Every row comes from one small tree of marks. The marks that hang from a mark follow it in brackets, in alphabetical order. Every link used is in the known rows. Which tree was each row made from?
Known rows:
buna(rotu(lirob(mikez(vafev)) lomor tadan)): [-18   1   1  -7   6   7  16  -5   5  -3 -15  13   8  13 -14  -3   6   3
  -4  -5  12 -19  -5  -2   9 -24   4  12  -6 -14  22   4   6 -14  -6  -1
  -1 -11 -15   4   7 -13  -1  -5]
mikez(buna lirob): [  2  -8  -1   8   0  -5   9  -4  -6 -14  -6   3   3  -6 -10  13  11   4
   2  -6 -11   1   4   1  -7 -10 -12  -7   0  -6 -16  -2   9  -5 -15   2
   3  10  -5   0  -7   2   3   2]
gagake(rotu(buna lomor) teveke): [  1 -26   8  10   5   1  16 -16   1  -9 -10 -10  -7 -22  -1   4   7  -4
 -11  16 -10 -13   1   4  -1   5  -1   0  16   3  -5  13 -15  -7 -12   3
  -2   6   3  -5   2   5   8   6]
gagake(rotu(vafev)): [  2 -15   2   9  -5  -3   8 -18   1 -15  -4 -11  -7 -26   3   1  11   1
  -8   8  -9   0   6  -3 -12   2  -1  -2  12   0 -11  11  -7  -4 -13   0
   3  11   5  -5  -4   2  14  13]
lomor(rotu(buna gagake(teveke) lirob)): [  2 -14   0   8  -9   4   7 -11  -1 -19  -4  -8   4 -14   3   2  16   8
  -4  10  -4 -18   2  -3  -6  -2   6   0   9  -9  -4   3  -5  -2  -2  12
   3   2   2  -4   8  13   6  -5]
lirob(rotu(tadan)): [ -5  -6   2   5  -1   4   4  -3  -1  -3  -5  -8   1 -14  -6   0  16   4
  -7   4  -1  -3   2   3 -10 -12  -3   1   6   0  -6   3  -6  -3  -6   4
   2   0  -6   1  -1   1   7  -4]
lirob(mikez): [ -1 -13  -2  11  -4   1   0   0  -4 -12   3  -7  -1 -22  -7   2  14   7
  -5   3  -8  13   8  -3 -11 -10  -2   1  12  -1 -18   5  -4  -1  -5   3
   2  11  -7   0  -4   3   7  -3]
lirob(rotu): [  0 -10   3   9  -4   0   0  -5  -5  -9  -2  -7  -2 -21  -7   1  18   5
  -4   3  -6   9   7   2 -13 -11  -6   2   7   3 -14   3  -3  -1  -3   3
   3   6  -3  -1  -7   2   9  -5]
lomor(rotu(tadan(mikez(lirob))) zafufe): [ -7  -3   1   1 -12   1  13   5   2 -12   5 -10   6   3 -12   1  17   6
   0  -3  -7  -5 -10   3 -13  -9  -7  -1   1 -15  -6  -9   3   5  -4  -6
   1   6 -11   8  -4   3 -14  -8]
tadan(mikez rotu(gagake(teveke))): [  2 -12   5  13 -11   1  -2  -1  -6 -20  -5  -4  -5 -13  -1   3  17   3
   2  -7  -1   7   6   2 -11   5  -1  10  10  -2   6   4   0   6  16  11
   5   0 -11  -2  -3  15   1   3]
gagake(rotu(buna lomor tadan(mikez))): [-10 -12   3  -2  -1   8  19  -5  12   0  -9  -7   2 -13  -1  -1   3  -5
 -11   6  -2 -19  -7   7   1   0   1   3   2  -5  15   9  -7  -7  -9  -2
  -4  -6  -6   3   4  -5  -4  14]
teveke(gagake(rotu(lirob lomor(zafufe) vafev))): [ -3 -23  11   7   2   4  17 -24   4 -16 -10 -14  -8  -3   0   2  11   0
  -9  18  -9 -26  -5  -1  -2  -2   4   5  25  -2  -6  13 -20  -4  -4  -4
  -2  -2   1  -6   5   3  10   6]
buna(rotu(gagake lirob(mikez) vafev)): [-10   0  -6   5 -13   2   2  -8   2 -18  -7   8   8  -5  -4  -9  16   7
  -1  -2  12 -12   3 -10  -1 -20   9  14   5 -14  11   8  10  -7   3   7
   2  -6  -6  -2   5  -3  12  -2]
gagake(rotu(lirob)): [  5 -13   6   6  -6   1   7 -14  -3 -23  -3 -10  -2 -21  -4   4  12   8
  -9  10 -13  -6   9  -1 -10   0  -4 -10  10   2 -15   6 -14  -3 -13  -4
   5   8   0  -9  -4   7  14  10]
vafev(rotu): [  2 -11   5   7  -7  -2   4 -11  -7 -18  -2   2   7 -18  -1  10  16  10
  -2   3 -12   9  10  -3  -9  -6  -7  -5   1  -1 -14   5   2   4  -7   3
   5  22  -7  -2  -8   5   6   0]
rotu(buna lomor(zafufe) tadan vafev): [-15 -11   1   0   3   9  22 -15  13   2 -10 -11   3   2   1   4  10  -3
  -9  14   0 -26 -17   3   2  -9   5  13   9 -10  11  14   0  -5  -5   4
  -8  -4  -3   4  11 -12  -7  -3]
teveke(gagake(rotu(buna lomor vafev(mikez)))): [-10 -21   6   5   0   8  23 -19  11  -2 -15  -2  -4 -17  12  -2   1  -8
  -8   8  -8 -24  -1   3   2   0   8   3   9  -5   5  12  -8  -8 -12   5
  -5   1  -2   0   4  -1  11  14]
tadan(mikez(lirob vafev) rotu(gagake(teveke))): [ -1  -3   4  11  -5  -3   6  -2  -2 -17 -12   6  -4   5 -12   3  12   1
  10 -21   4   0   5   2  -4  -1   0   9   4 -11   9  -2  15   1   8   6
   6  -6 -13  -1  -4   9   0   6]
lirob(rotu(buna(mikez) lomor tadan)): [-19  -5   2  -4   0  12  14   0  10   6 -12   2   8  -2  -9  -7   8  -4
  -8   2   7 -21  -7  10   3 -21   1  13  -5  -8  22   1   5 -11  -6   3
  -5 -11 -13   7   6 -10  -2  -5]
teveke(gagake): [  6 -22   7  14   3   2   1 -10 -11 -19   0  -9  -5 -25   1  10  17   7
  -3   9 -16   9   9  -6 -13   1  -4  -4  18   5 -19   2 -12   4  -4   9
   6  14  -6  -6  -2  17  10   2]
gagake(rotu(buna lirob tadan(mikez))): [ -8  -4   1  -3  -7  12  18  -3  14 -11  -7  -7   4 -12  -4  -4   4   2
 -10   3  -5 -26  -2   5   1   4   6  -1   2  -8  11   4  -7  -9  -9  -1
  -2 -10  -8  -4   6   2   2  17]
lirob(rotu(gagake)): [  2  -9   0  14  -8  -2  -6  -9  -7 -13  -3  -8   0 -19  -1   1  21   7
  -2   3   0   5  10  -2 -11 -15  -4   4   9   1 -11   4  -2   2   1   5
   6   3   1  -3  -3   2  11  -4]
lirob(rotu(buna gagake lomor tadan vafev)): [-16  -5  -5   0  -1   7  15 -15  13  11 -17  -5   7  -1   4  -7  12  -6
  -7   7  20 -32 -10   3   5 -20  11  17   3 -10  22  15   5 -10  -4  11
  -6 -20   1   5  13 -13   5   0]
gagake(rotu(buna lomor tadan vafev) teveke): [ -8 -20   4   3   7   5  24 -21  11   3 -16 -10  -5 -12   4  -2   3 -10
 -12  15   1 -32  -9   4   4   4   9   6  15  -4  13  17 -12 -13 -15   7
  -6  -7   3  -2  11  -1   8  10]
tadan(mikez(lirob) rotu(gagake(teveke) vafev)): [ -3  -5   1   8 -12  -2   7  -3   2 -16 -11   1  -1  -2  -8  -2  16  -3
   7 -14  10  -7  -1   0  -5  -1   4  14   9 -11  12   4  13   1   9  11
   2  -8 -12   0  -2  11   4   7]
buna(mikez(vafev(rotu(lomor)))): [-10  -7   9   0  -1   2  10 -12   0 -10  -9  17   9   3  -7   7   7   5
   1  -9  -4   2   6   3   1 -16  -5   7 -12  -9  11  -1  14  -4  -7  -3
   3  14 -16   5  -5 -11  -1   0]
lirob(rotu(buna gagake tadan(mikez))): [-11   0  -5   5 -11   9   6   3  10   0  -7  -3   7 -11  -1  -8  13   1
  -3  -4   7 -15  -1   6  -1 -10   6  12   1  -9  16   3   5  -3   5   9
  -1 -16  -7   3   8  -3   0   3]
teveke(gagake(rotu(tadan))): [  4 -21   8  10   4   1   9 -13  -5 -15  -4 -13  -7 -22   3   3  12   2
  -9  13 -14  -8   7  -3 -10   7  -2 -11  21   5 -12   6 -24  -1 -13   1
   6   7  -2  -7   3  18  14  12]
teveke(gagake(rotu(lomor tadan))): [  1 -26   9   6   9   3  12 -17  -3  -7  -9 -12  -4 -15   2   5   9  -3
 -11  16  -7 -14   1  -1  -4   0  -2  -7  19   6  -4   9 -24  -3 -14   0
   3   3  -1  -3   3  11   9  10]
lomor(zafufe): [  2 -14   6  13  -4   1   2  -9  -7 -21   4 -14  -4 -15  -4  12  19  11
  -4  11 -20   9   3  -1 -16  -4 -10   0  15   1 -21   4  -6   8  -1  -2
   3  18  -3  -3  -5   3   0  -6]
teveke(gagake(rotu)): [  9 -25   9  15   1  -2   4 -14 -10 -21  -2 -12 -10 -29   3   5  14   4
  -7  12 -19   5  13  -4 -13   7  -5 -10  22   8 -21   6 -21   1 -10   1
   7  14   1 -10  -4  18  17  10]
lirob(mikez(vafev) rotu(gagake tadan)): [ -8   0  -8  10   0   2   2  -4   4   3  -7   0   0   0  -6  -9  11   3
  -2  -7  11  -6   6   2  -1 -21   8   9   8  -9   3   4   2  -8   0   3
   2 -12  -4   2   6  -8  11  -4]

Which tree is each row?
[ -4 -20   1  11   1   4  11 -21   3  -5 -13  -6   0 -13   7   4  11  -3
  -4  11   5 -20  -4  -2   2  -5   9  15  15  -5  10  15   1  -4  -3  16
  -2  -3   2  -2  11   0   7   2]  rotu(buna gagake(teveke) lomor vafev)
[  4 -19   8  10   0   4   2 -19  -7 -18  -8  -7   4 -10  -1  11  15   7
  -5  12   0 -17   2  -2   0  -8   2   5  13   0   0   8 -10   2  -2   8
   6   0  -3  -5   6   8   9  -2]  rotu(gagake(teveke) lirob lomor)
[ -5 -18   7   0   7   9  22 -16   8  -5 -16  -9   0  -7  -3   2   4  -3
 -13  18  -2 -39  -6   6   8   1   6  -1  13  -3   8  13 -19 -12 -15   2
  -3  -9  -2  -5  11   4   7   8]  gagake(rotu(buna lirob lomor tadan) teveke)
[-10 -12   7   1   0   4  16  -7   3 -10 -11  -7  -2   1  -7   6  14  -2
  -5   7  -5  -5 -10   5  -6  -8  -8  11   7  -5   3  14   0   2   7   1
  -7   0  -7   3  -1  -4 -10  -8]  tadan(rotu(buna lomor(zafufe)))
[ -7  -3   1   4 -10   2  13 -10   3 -11  -6   2   5 -12  -2   4  10   3
   1  -8  -6  -7   2   0  -7 -12   0  -2  -1 -11  -8   0  13   0 -15   4
   1  10 -11   4  -7  -1   7   4]  rotu(vafev(mikez(lirob)))
[-11 -11   9   2  -5   9  18 -10   9 -18  -7  -6   3   0 -10  -1   6   3
 -10  12 -12 -26  -5   8   1  -9  -2   6   6  -8   7   5  -5  -7  -6 -12
  -4  -1  -6  -3   4  -8   0   2]  gagake(rotu(buna(mikez) lirob lomor(zafufe)))
[ -4  -5   2   6 -10   1  11  -7  -1 -11  -7  16   8  -6   7  11   5   6
   1 -11 -17   1  10   6  -3  -7  -7  -6 -14 -10  -8   1  11  -1  -8   4
   1  21 -13   5  -8  -4   2   2]  vafev(mikez(buna) rotu)
[-12   6  -4   2  -3   4   7  -6   2 -13 -10  11   9   8  -8  -6  10  10
  -1  -8  10 -16   4  -6   5 -21   7   9  -2 -16  18   2   8  -9  -1   3
   4 -11 -10  -2  10  -6   6  -2]  buna(rotu(gagake lirob(mikez(vafev)) tadan))
[ -3 -11  -3   8 -13   3   5  -7   4  -7   0  -8   1 -10   8  -4  15   2
  -2  -1   6 -12  -3  -1 -10   2   9   9   7 -12  12   0  -1   0   3  14
   4  -1  -4   4   7   8   0   2]  lomor(rotu(gagake(teveke) tadan(mikez) vafev))
[ -7  -4   3   0  -9  -2   6  -1  -1 -12 -12   3   7   3 -12   4  16  -2
   4 -12  12  -3  -4   1  -4 -15  -6   8  -2  -8  13   4  12   4   5   2
   2  -7 -14   6  -7   1  -7   3]  tadan(mikez(lirob) rotu(gagake lomor))
[ -5  -6  -4   1  -5   3   8  -3   2 -11   1   0   1  -2 -10  -3   9  10
  -3  -5  -2   2   5  -2  -8 -13   4   1   0 -13 -10  -1   1  -9  -5   0
   2   4  -5   3  -2  -4   3  -7]  lomor(rotu(lirob(mikez(vafev))))
[ -9   6   5   5 -10   3   1  -9  -4 -28  -9  17   9   3  -8  -1  12  13
   4 -11   0  -7  10  -5  -1 -18  -2  11 -10 -13  21  -9  18  -5   0   1
   9   1 -13  -5   3  -3   5   0]  buna(mikez(vafev) rotu(gagake lirob))
[ -5 -18  10  -1   2  10  15  -9   5  -9 -10  -7   0  -6  -3   1   7  -1
 -10   8  -1 -26  -3   3   2   1   4   0  11  -2  10   4 -21  -4  -5  -2
   2 -11 -11  -2   6   9   5  15]  teveke(gagake(rotu(lirob lomor tadan(mikez))))
[-11  -3  -3   6  -8   4  10  -6   7   2 -10   8  -2  -6   4  -2   6  -2
  -1 -13  -5  -6   3  10  -5 -12   0   8  -8 -11   0   2  11 -10  -5   7
  -3   0  -7   6  -5 -12   6   2]  lirob(rotu(vafev(mikez(buna))))
[ -1 -14   3  17  -8   5   1  -6  -3 -20  -4  -1   3 -18   1   2  12   6
  -1   2 -10  -8   8   1  -4  -3   2   8  10  -5   6  -1   3  -1   0  12
   4   6  -8  -5   7  10   7   1]  rotu(buna(mikez) gagake(teveke))
[ -4   0   0  10 -14  -1   3  -4  -2 -10  -8   2   7  -9  -5  -2  16   6
   3  -9   0  -7   9   3  -6 -23  -3  -2  -1  -7  -9  -3  10   3  -7   1
   4   3  -7   3  -7  -1  11  -4]  vafev(mikez(lirob(rotu(gagake))))
[  3 -12   2  17  -4  -6   0  -9 -13 -22  -8   9  -1 -10   3   7  15   5
   3  -2  -7   0   8  -2  -5  -4  -8   7   3  -5   2   1   5  -3   1  12
   6   9  -2  -5   1   8   6  -3]  mikez(buna(rotu(gagake(teveke))))
[-13  -8   8   0  -7  12  16 -17   9 -10  -8  -4   5   4   1   6   9   5
  -5   5  -7 -23  -9   5   0 -14   3  10   2 -11   2   8   1   2  -2  -1
  -4   3 -10   5   1 -13  -2  -4]  rotu(lirob lomor(zafufe) vafev(mikez))
[-17  -2   3 -12  -5  14  23  -5  15  -1 -14  10  20   5  -4   3   7   2
  -6  -1   7 -30 -10   5  12 -10   7   8 -12 -15  24   6   7  -7  -3   4
  -5 -10 -18   6   8  -8  -8   6]  vafev(rotu(buna lirob lomor tadan(mikez)))
[ -8 -17   4   6  -1   2  21 -21  11  -7  -9 -14  -6  -9   1   0   8  -5
 -11  16  -8 -19  -9   4  -3  -3   1   9  15  -6  -1  17  -6  -6  -7  -5
  -8   3   7  -1   4 -11   2   5]  gagake(rotu(buna lomor(zafufe) vafev))
[-16  -1   3 -10   6  10  27 -17  12   1 -20  12  16  15  -4   6   3   2
  -5   0   6 -32  -7   3  14 -13   7   3 -11 -15  20   9   9 -12 -11   3
  -4  -7 -11   3  10 -12  -2   3]  mikez(vafev(rotu(buna lirob lomor tadan)))
[-19  -2   1 -11  -6  14  21  -3  18  -2 -18   4   5   4  -7  -4   7  -7
  -4  -7  14 -23 -13   5   4  -6   8  22  -7 -14  29  13  12  -9   8   9
  -9 -20 -15   6   3  -9  -8   9]  tadan(mikez rotu(buna lirob lomor vafev))
[-12  -7   2  -3  -3   4   8  -3  -2 -12  -8   8   8  -4 -14  -2  13   5
  -5   3   6  -8  -1  -4   1 -23  -2  11  -1  -7   8   6   2  -7  -2   0
  -1  -2 -12   2  -1  -6   2  -9]  buna(rotu(lirob(mikez) lomor))
[ -6  -8  -3  -1  -7   2  10 -10   3  -5  -1 -10   3 -12   4   1  15   3
  -7   6   1  -6  -5  -4 -15  -5   1  -1   2  -8  -1   4  -2  -3 -12   8
   2   8  -1   5   1   2   1  -3]  lomor(rotu(tadan vafev))
[ -1  -6 -10   6 -12  -1   3  -1   0 -12   1   2   6   0  -2  -1  12   9
  -3  -4   1  -6   4  -1  -6 -16   2  -1   0 -13  -8   1   1  -8  -1   4
   2   1  -1   3   3  -1   4  -6]  lomor(rotu(gagake lirob(mikez(buna))))
[  1 -18   4  10   3   4  15 -12   3 -10  -8 -12  -6 -21   1   0   7  -1
 -10  14 -13 -18   1   3  -3  10   2  -5  18   0  -4   9 -16  -8 -14   5
   0   3   1  -7   6  12  11   9]  gagake(rotu(buna tadan) teveke)
[-13  -7   5  -7  -5  11  21 -20  15  -2 -16  -2   6  -2   5  -1   1  -2
 -12   6   2 -37  -6   5   4  -8   8  -1  -2  -9  14  10  -8  -8 -18  -2
  -2  -6  -7   3   5  -9   8  12]  gagake(rotu(lirob lomor tadan vafev(mikez)))
[  5 -13   2  14 -14  -5  -1 -11  -9 -23   8 -16   0 -12   3   6  23  13
  -2  11 -12   7   2  -4 -20  -9  -8  -1  11  -5 -19   1  -6  11   3  -1
   6  19   5   1  -3   5  -2 -13]  lomor(rotu(gagake) zafufe)
[ -8  -5  -8   4  -3   4  11  -5   8  -7  -6   4   1  -1  -4   0   5   2
  -4  -6   0 -12   0   2   1 -11   7   8   4 -12  -2   8   6 -15  -4   7
  -4  -6  -7   1   4  -8   9   3]  rotu(lirob(mikez(buna)) vafev)
[  5 -22   5  15   1   0  12 -12  -1 -17  -5 -11 -10 -29   1   2   9   1
  -8  13 -18  -6   7   1  -7  11  -1  -4  19   3 -13   9 -14  -6 -10   4
   1  10   4  -9   0  12  13   8]  gagake(rotu(buna) teveke)
[  4 -24   6  14   0  -2   9 -19  -2 -17  -5 -11 -11 -26   6   0  12   0
  -6  11 -12  -3   8  -5 -11   7   2  -3  23   3 -13  10 -16  -4 -10   4
   4   9   3  -8   0  13  19  15]  teveke(gagake(rotu(vafev)))
[ -4 -11  -1  10  -6   2  10 -13   4 -12 -14  -4  -4 -11   5  -2  15  -3
   0   1   5 -12  -1  -1  -4   4   8  14  13  -7  11  16   5  -4   7  19
  -2  -6  -2  -4   6   9   7   4]  tadan(rotu(buna gagake(teveke) vafev))
[-12  -7   4   0  -3   5  18  -3   7  -2  -7   8   8  16  -2  11   7   1
  -1  -5  -6 -13 -10  11   4  -8  -7   9  -8 -13  11   3   6   0   3  -3
  -5   3 -15   9   2 -12 -16  -2]  vafev(rotu(lomor(zafufe) tadan(mikez(buna))))
[ -7 -16  -3   7  -2   8  18 -11  12 -10  -9  -5  -6 -15  -1 -13   5  -2
  -9   7  -2 -25   2  -3   3   0  17   4  23  -8  -3  14 -12 -16  -6   6
  -5 -11   0  -7  10   7  20  14]  teveke(gagake(rotu(buna lirob(mikez) vafev)))
[  8 -16   5  17  -8  -4  -1 -16 -12 -23  -4   1   5 -18   5  10  18  10
   1   5  -8   1  12  -4  -6  -2  -1  -1  11  -1 -10   6  -2   6   0  10
   8  18  -3  -6  -1  13  12  -1]  vafev(rotu(gagake(teveke)))
[ -8  -7  -2   5  -3  -5   8 -17  -2  -8 -15  12   5   1   5   5  11  -2
   1  -2   8 -11  -3  -3   0 -18  -5  16  -7 -10  19   9  15  -7  -2   9
   0   0   0   3   3 -12   0   0]  mikez(buna(rotu(gagake lomor vafev)))
[ -9  -5  -4  -3 -11   8  13   5   8  -3   2  -6   6 -14   0  -2  12   3
  -6   0  -3  -6  -6   3 -10  -1   0   2  -6 -12   8  -2   2  -3  -4   7
  -1   2  -8   7   3   2 -11   1]  lomor(rotu(buna tadan(mikez)))
[-11  -2   0  -2 -11  -1  11  -6   6  -7 -15   3   6   6  -9   0  15  -6
   4 -13  19 -11  -8   1  -2 -14   1  16  -2 -13  21   8  18   0   6   5
  -1 -12 -12   8  -4  -4  -5   6]  tadan(mikez(lirob) rotu(gagake lomor vafev))
[ -3 -13  -6  18  -7  -1  -2  -7   1  -4  -5  -6  -7 -14  -1 -12  16   0
  -2  -1  10  -6   6   0  -4 -12  13  17  22  -5  -4   9  -2  -7   6  13
   0  -8  -1  -2   4   2  19  -5]  lirob(mikez rotu(gagake(teveke) vafev))
[-12  -7   1   2  -7   8  10 -19   8   1 -12  -1  10  -4  12   5   8   0
  -5   2   7 -24  -4   1   1 -15   6   6  -2 -10  17   9   3   2  -9   9
   1  -1  -8   8   7 -10   3   3]  rotu(gagake lomor tadan vafev(mikez))
[-15   0   4  -2 -13   6  10 -18   4 -13 -15  13  13   0   6   0  11   4
  -1  -2  10 -25  -2  -4   4 -22   4  13 -11 -14  23   6  13  -2  -2   7
   1  -2  -9   4   3 -11   4  -1]  buna(rotu(gagake lirob lomor vafev(mikez)))
[-13 -13  -4  -2  -2   7  22 -13  17  -2 -12  -4   1  -7  -6 -10   3  -5
 -12   8   7 -29  -6   2   7 -11  13   9  10 -11   8  19  -5 -18 -11   0
  -9 -12   0   0   8 -11  11   9]  gagake(rotu(buna lirob(mikez) lomor vafev))
[-15   2  -9   3 -12   9  10  -3  16   5 -10  -3   6  -7   4 -13  12  -3
  -3  -6  14 -22  -6   5   1 -10  14  19   1 -14  24   7  10  -8   5  12
  -4 -21  -5   4  11  -8   2   7]  lirob(rotu(buna gagake tadan(mikez) vafev))
